Each row was made from one small tree. Brackets hold a mark, then the marks that hang from it, in alphabetical order. Every link used is in the known rows. Write each row's tree.
In the rows, zero is written as 128.
Known rows
{pekose {pava vavop}}: [104 158 107 133  97  70  96 166 135 135 144 166 147 156 125 132 124 105
  91  85  65 148 115  75  82 131 126 114 110  77 148 137]
{vavop nebe peno}: [122 142 118 163  86 133 113  80 114 149 129  85 161 108 131 140 112 106
 115 138 116 147 117 149 141 122  80 103 165 122  90  85]
{soduv peno {vavop nebe}}: [ 98 168  88 151 108 118 159 106 145 182  85 126  97 165 126  82 131  93
 137 133  97 135 158 130 167 172 109 157 143 133 139 100]
{pide {fepezit {govo soduv}} nebe}: [113 100 181 134 122 144 150 137 140  91 144 214 161  86 143 126 165 196
 120 134 225 147 121 181 161  92 151 115 147 185 159 174]
{pide {fepezit {govo {soduv peno vavop}} nebe}}: [135 107 152 131 148 140 154 150 134  92 105 133 156 132 133  99 147 186
 149 160 195 138 128 139 138 113 142 149 138 153 183 170]
{govo fepezit {soduv {vavop nebe}}}: [119 144 112 120 185 162 151  96 170 145 145 184 116 134 157 105 131 171
 150 171 113 119 129 147 127 153 153 146  80 151 109  89]
{vavop {nebe pide} pava soduv}: [127 111 182  54  81 158 122 117 131 172 140  97  82 101 115 161  99  94
 107 101 143 118 141 149 167 107  84 131 156 123  70  95]
{vavop {nebe pide} peno soduv}: [135 151 149 116  98 165 112  65 106 174 107  21 132  92 113 154  92 108
 112 115 149 117 119 169 176 163  74 136 178 136  72  87]
{pide {fepezit govo nebe}}: [146  94 157 130 136 136 129 156 122  81 116 138 147 131 139 103 159 182
 126 136 175 174 119 132 127  81 142 123 164 145 165 162]
{vavop nebe {soduv peno}}: [133 152 160 152  70 140 145 109 132 177 111  88 104 129 123 122 113 124
 117 119 175 127 134 172 161 149 113 130 153 142 111 122]
{pava peno {vavop {nebe {pide fepezit}} soduv}}: [121 159 132 183  84 124 130 125  96 160 127  38 108 125  75 113  98 160
  87 107 160 130 138 108  95  82 203 113 127 137 118 115]
{soduv peno {vavop nebe pava}}: [ 80 145  97 122 100 115 164 122 147 176  96 136  95 148 118 107 130  71
 140 135  98 116 170 135 160 145  97 161 138 122 139  96]
{vavop {nebe pide} pava peno soduv}: [107 120 160  74  82 163 119  85 111 166 126  36 131  67  94 190  89  77
 115 115 149  88 133 175 167 126  56 143 171 118  69  87]
{govo soduv}: [171 130 124 168 145 104 127 144 136 114 145 167 156 151 137 134 103 141
 152 124 132 117 126 117 103 134 129  85  93 141 110 147]
{pekose zoki}: [142  86 109 152 116 109  78 137 121 103 113 188  97 170 133 129 160 116
  92  98 120 170 101 120 139 149 138  74 147 107 117 125]
{nebe pide}: [167 151 101 105 162 103  98 134 127 140 123 133  96 157 123 119 116  91
 118  73  55 146 122  84 132 133 114 106 145 135  90 119]
{govo {fepezit nebe pide} soduv}: [154 122 114 101 202 153 144 135 149  98 149 180 122 133 162 128 131 155
 168 172 118 117 116  97 122 119 156 146  72 143 154 144]
{pava peno {vavop nebe soduv}}: [126 148 123 213  74 114 135 126  95 153 131  45 120 132  87 113 100 152
  93 114 157 138 147 116  80  85 198  96 118 128 110 109]
{pide {fepezit {govo {soduv vavop}}} nebe}: [106 101 175 127 126 151 154 128 144  97 132 209 155  92 145 118 169 193
 124 137 217 148 129 184 172 106 147 126 148 184 158 161]
{vavop pava {soduv peno}}: [122 107 137 129 106 105 147 163 121 131 112 112 118 128  98 164 114  84
 134  83 159  84 156 165 109 127 111 126 135 128 124 146]
{vavop {nebe pide} {pava peno} soduv}: [126 108 161  90  76 162 127 111 130 177 157  52  72  85  93 164  97  98
 113 118 154  97 154 145 128  93 120 140 154 132  77  94]
{zoki {pava vavop}}: [119 141 122 197 141  91 108 182  98 115 116 192 140 153 145 134 143 120
 103 106  55 166 111 111  55 115 104  77 126  95 102  96]
{pide {fepezit govo} nebe}: [108 100 173 131 115 142 142 136 136  92 133 209 147  91 143 117 180 182
 106 117 207 168 121 180 161  84 148 112 168 179 155 163]
{govo fepezit {soduv peno {vavop nebe pava}}}: [ 90 151 104 119 175 148 177 111 177 155 138 182 114 124 131 115 126 142
 163 176 124  77 139 156 128 147 147 173  68 147 140 111]
{vavop pava peno soduv}: [116  90 131 130 110 125 120 129  96 110 115  62 166  94  96 198 103  80
 129  89 153  84 146 183 106 131  79 114 154 117  96 111]
{fepezit {govo {soduv peno}} {nebe pide}}: [187 126 138 101 183 132 151 139 133 104 112  98 136 130 125  98 116 135
 182 159 138 112 124 105 155 137 109 163 122 132 153 189]
{vavop {nebe {pide fepezit}} pava peno soduv}: [ 93 113 175  71  78 169 122  92 109 160 126  41 138  61  90 191  96 101
 107 117 177  90 127 185 167 113  70 149 176 128  90  93]
{govo fepezit soduv}: [145 138 110 144 200 134 139 128 161 113 161 199 138 133 148 124 126 170
 150 145 117 109 114 139  88 131 167 118  71 153 116 127]
{fepezit govo nebe pide}: [187  91 136  75 159 132 119 144  88  79 112  98 128 151 173 110 161 113
 176 146 107 164 140  89 171 105  87 149 162 103 157 172]
{pekose {pava vavop} peno zoki}: [ 53 140 118 129  49  84  69 139 127 107 124 156 139 136 135 148 157  89
  59  95  69 147  61  85 103 174 169 121 121  54 177 135]
{zoki {pekose pava peno}}: [145 137 137 127  99 116  72 153 136 113 135 150 127 135 149 131 149  67
  69 107  36 166  67  86  82 192 106  78 134 113 125 129]
{soduv peno {vavop {nebe {pide fepezit}}}}: [ 94 176  96 124 119 126 157 106 146 188  79 120  83 155 118  83 132 100
 133 129 101 131 152 124 183 168 109 172 149 144 146 104]
{pava peno}: [154 120  78 208 126 103 116 137 118 121 155  92 113 142 112 121 125 117
 129 116 104 135 150 106  48  96 175  93 136 141 114 123]
{fepezit {govo soduv}}: [179 119 143 138 166 113 126 130 116  98 139 126 169 142 151 117 135 152
 172 132 135 123 133 155 120 132 104 113 127 124 107 161]

Which tree is each row?
[ 98  89 178 112 123 150 157 136 145  92 138 217 156  84 139 128 167 183
 126 137 218 139 134 184 168  96 141 127 144 178 160 158]	{pide {fepezit {govo {soduv {vavop pava}}}} nebe}
[129 159  95 161 197 119 164 131 164 125 145 187 136 133 129 118 125 156
 163 150 126  83 117 148  90 146 172 142  63 157 148 150]	{govo fepezit {soduv peno}}
[132 161 122 185  89 119 127 122  96 164 128  32 102 130  79 113  91 142
  93 104 139 130 142 102  94  92 192 107 120 128 106 108]	{pava peno {vavop {nebe pide} soduv}}
[ 86 113  90 157  73  85  72 154 130 122 143 150 109 149  99 143 152 113
  68 112 104 140  98  79  77 143 176 116 116  60 166 142]	{pekose {pava peno vavop} zoki}
[135 138 116 151 132 135 139  95 138 140 125 129 159 135 138 128  99 132
 157 156 130 111 139 136 143 166 101 118 110 136 108 104]	{govo {soduv {vavop nebe peno}}}
[107 116 170 112  58 139 153 131 132 170 130 102 103 105 107 156 109  92
 118 120 178  99 151 176 149 110  96 139 146 125 111 119]	{vavop nebe pava {soduv peno}}
[157 134 113 109 212 154 145 132 171 113 146 181 116 125 137 115 114 165
 149 161 117 116 106 102 110 128 170 138  70 156 133 136]	{govo {fepezit {nebe pide}} soduv}
[103  92  91 144  81 106  65 141 151 123 155 156  96 138 115 154 163 104
  85 125 107 139 100  97  82 160 153 125 138  74 158 138]	{pekose {pava peno} zoki}
[141 119  97  94 191 142 126 139 135 105 132 169  95 144 164 111 160 128
 138 137  78 161 123  91 122 103 153 140 118 134 150 120]	{govo {fepezit nebe pide}}
[173 111 128  79 174 138 153 135 103  94  96  92 138 149 164 105 146 117
 211 180 131 114 154  98 185 148  86 185 126 112 185 186]	{fepezit {govo {soduv peno vavop}} nebe pide}
[ 68 180 116 139  64  73 101 145 129 122 140 124 169 129 143 138 127  85
  88  87  38 138  92  79  68 145 156 127 115  76 165 131]	{pekose {pava vavop} peno}
[106 164  95 101 186 148 166 100 153 155 127 163 109 141 156 110 139 137
 178 178 107  85 140 134 157 166 140 187  77 144 154 122]	{govo {fepezit pide} {soduv peno {vavop nebe}}}
[127 126 140 101 132 140 141 123 151 144 138 159 127 130 131 133 104 138
 147 146 137 107 142 124 151 134 111 128 106 139 111 112]	{govo {soduv {vavop {nebe {pide fepezit}} pava}}}
[ 79 118  99 135  81  83  65 146 122 116 117 167 141 148 108 157 150 101
  68 100  97 144  82  97 116 169 127 114 125  50 160 136]	{pekose {pava {vavop peno}} zoki}
[137  79 132 146 102 124 128 154 115 120 147  79 111 111  96 171 110 100
 127  95 158  92 165 151  70  98 142 111 140 132 103 122]	{vavop {pava peno} soduv}
[129 163 119 190 112  76 138 163  92 130  84 109 140 170  97 111 106 128
 104  64 134 131 135 117 110 129 162  95 110 121 131 144]	{pava {vavop {soduv peno}}}
[144 130  95 104 200 145 128 132 158 118 132 173  84 136 140  99 142 138
 116 128  75 161 111  96 110 110 164 137 116 146 130 110]	{govo {fepezit {nebe pide}}}
[116 158 139 179  84 110 125 112  83 145  96  68 166 131 101 129  95 135
  92  96 148 142 124 139 132 120 127  94 132 110 101 105]	{pava {vavop nebe peno soduv}}
[128 138  96 129 209 147 147 113 165 126 138 188 123 144 152 108 132 164
 158 153 106 112 134 141 109 161 160 141  73 151 119 100]	{govo fepezit {soduv vavop}}
[107 122 102  93 113 143 128 106 140 172 128 108  73 133 121 116 121  85
 126 131  76 136 170 107 142 121 109 143 149 123  95  64]	{soduv {vavop {nebe pide} {pava peno}}}
[ 94 170 129 110  80 103  98 128 126 163 134  98 150 122 111 149 106 105
  88  97  91 127 109 106 116 154 102 142 130  77 131 120]	{pekose {pava {vavop {nebe pide} peno soduv}}}
[132 129 120 105 193 141 144 122 148 110 162 217 125 119 166 140 145 154
 157 151 124 107 120 131 134 128 160 134  77 158 135 142]	{govo {fepezit {pide nebe}} soduv}
[195  95 147  77 168 137 130 143  96  75 125 106 149 143 172 121 143 134
 199 170 134 131 137  92 169 116  91 152 129 111 162 188]	{fepezit {govo soduv} nebe pide}
[180 117 129  85 192 155 139 113 127 103 101  80 143 127 133 102 116 138
 180 166 125 125 133 110 168 156  89 166 134 128 134 149]	{fepezit {govo {soduv {vavop peno}}} {nebe pide}}
[121 127 159 134 131 134 144 130 128 117 120 137 157 130 137 105 152 184
 146 148 182 131 128 170 143 118 131 143 146 151 154 156]	{pide {fepezit {govo {soduv peno {vavop nebe}}}}}
[ 93 110 131 118  72 130 120 103 115 142 148 103 156  86 113 175 108  77
 116 137 117 118 132 154 132  84  64 110 157 104  89  81]	{vavop nebe pava peno}
[165 109 156  86 155 128 132 121 100  93 143 154 153 122 179 139 160 128
 182 138 144 118 141 143 185 127  91 139 134 133 136 181]	{fepezit {govo soduv} {pide nebe}}
[126 167  99 191  94  99 123 128 103 159 139  68 108 141  84 102  99 132
  93 113  99 144 138  72  85  70 195  96 116 122 110 107]	{pava peno {vavop {nebe pide}}}
[184  96 137  66 176 147 137 133 100  86 108  97 139 150 177 109 145 129
 202 176 125 137 152  93 186 138  85 167 131 111 164 170]	{fepezit {govo {soduv vavop}} nebe pide}
[152  96 166 131 142 141 138 156 128  78 127 144 163 126 137 109 146 197
 141 153 194 151 116 134 125  91 144 126 141 151 169 173]	{pide {fepezit {govo soduv} nebe}}
[129 134 155 153  77 160 119  72 104 156 113  38 154  95 123 154 103 122
 113 125 175 127 125 190 155 151  80 118 174 132  82  91]	{vavop nebe peno soduv}
[158 132 117 159 112 104  77 173 124 122 139 143 116 152 109 122 138  95
  64 109  60 164  89  67  62 159 129  70 114 107 121 134]	{zoki {pekose {pava peno vavop}}}
[150 141 134  88 167 118 106 136 120 123 120 124 114 141 123 114 140 136
 122  87 102 146 116 117 141 117 121 129 162 144 116 144]	{nebe {pide {fepezit govo}}}
[112 119  89 128 200 148 154 119 166 123 153 176 119 126 135 127 127 152
 161 161 111  89 147 141  86 135 170 148  69 149 122  98]	{govo fepezit {soduv {vavop {pava peno}}}}
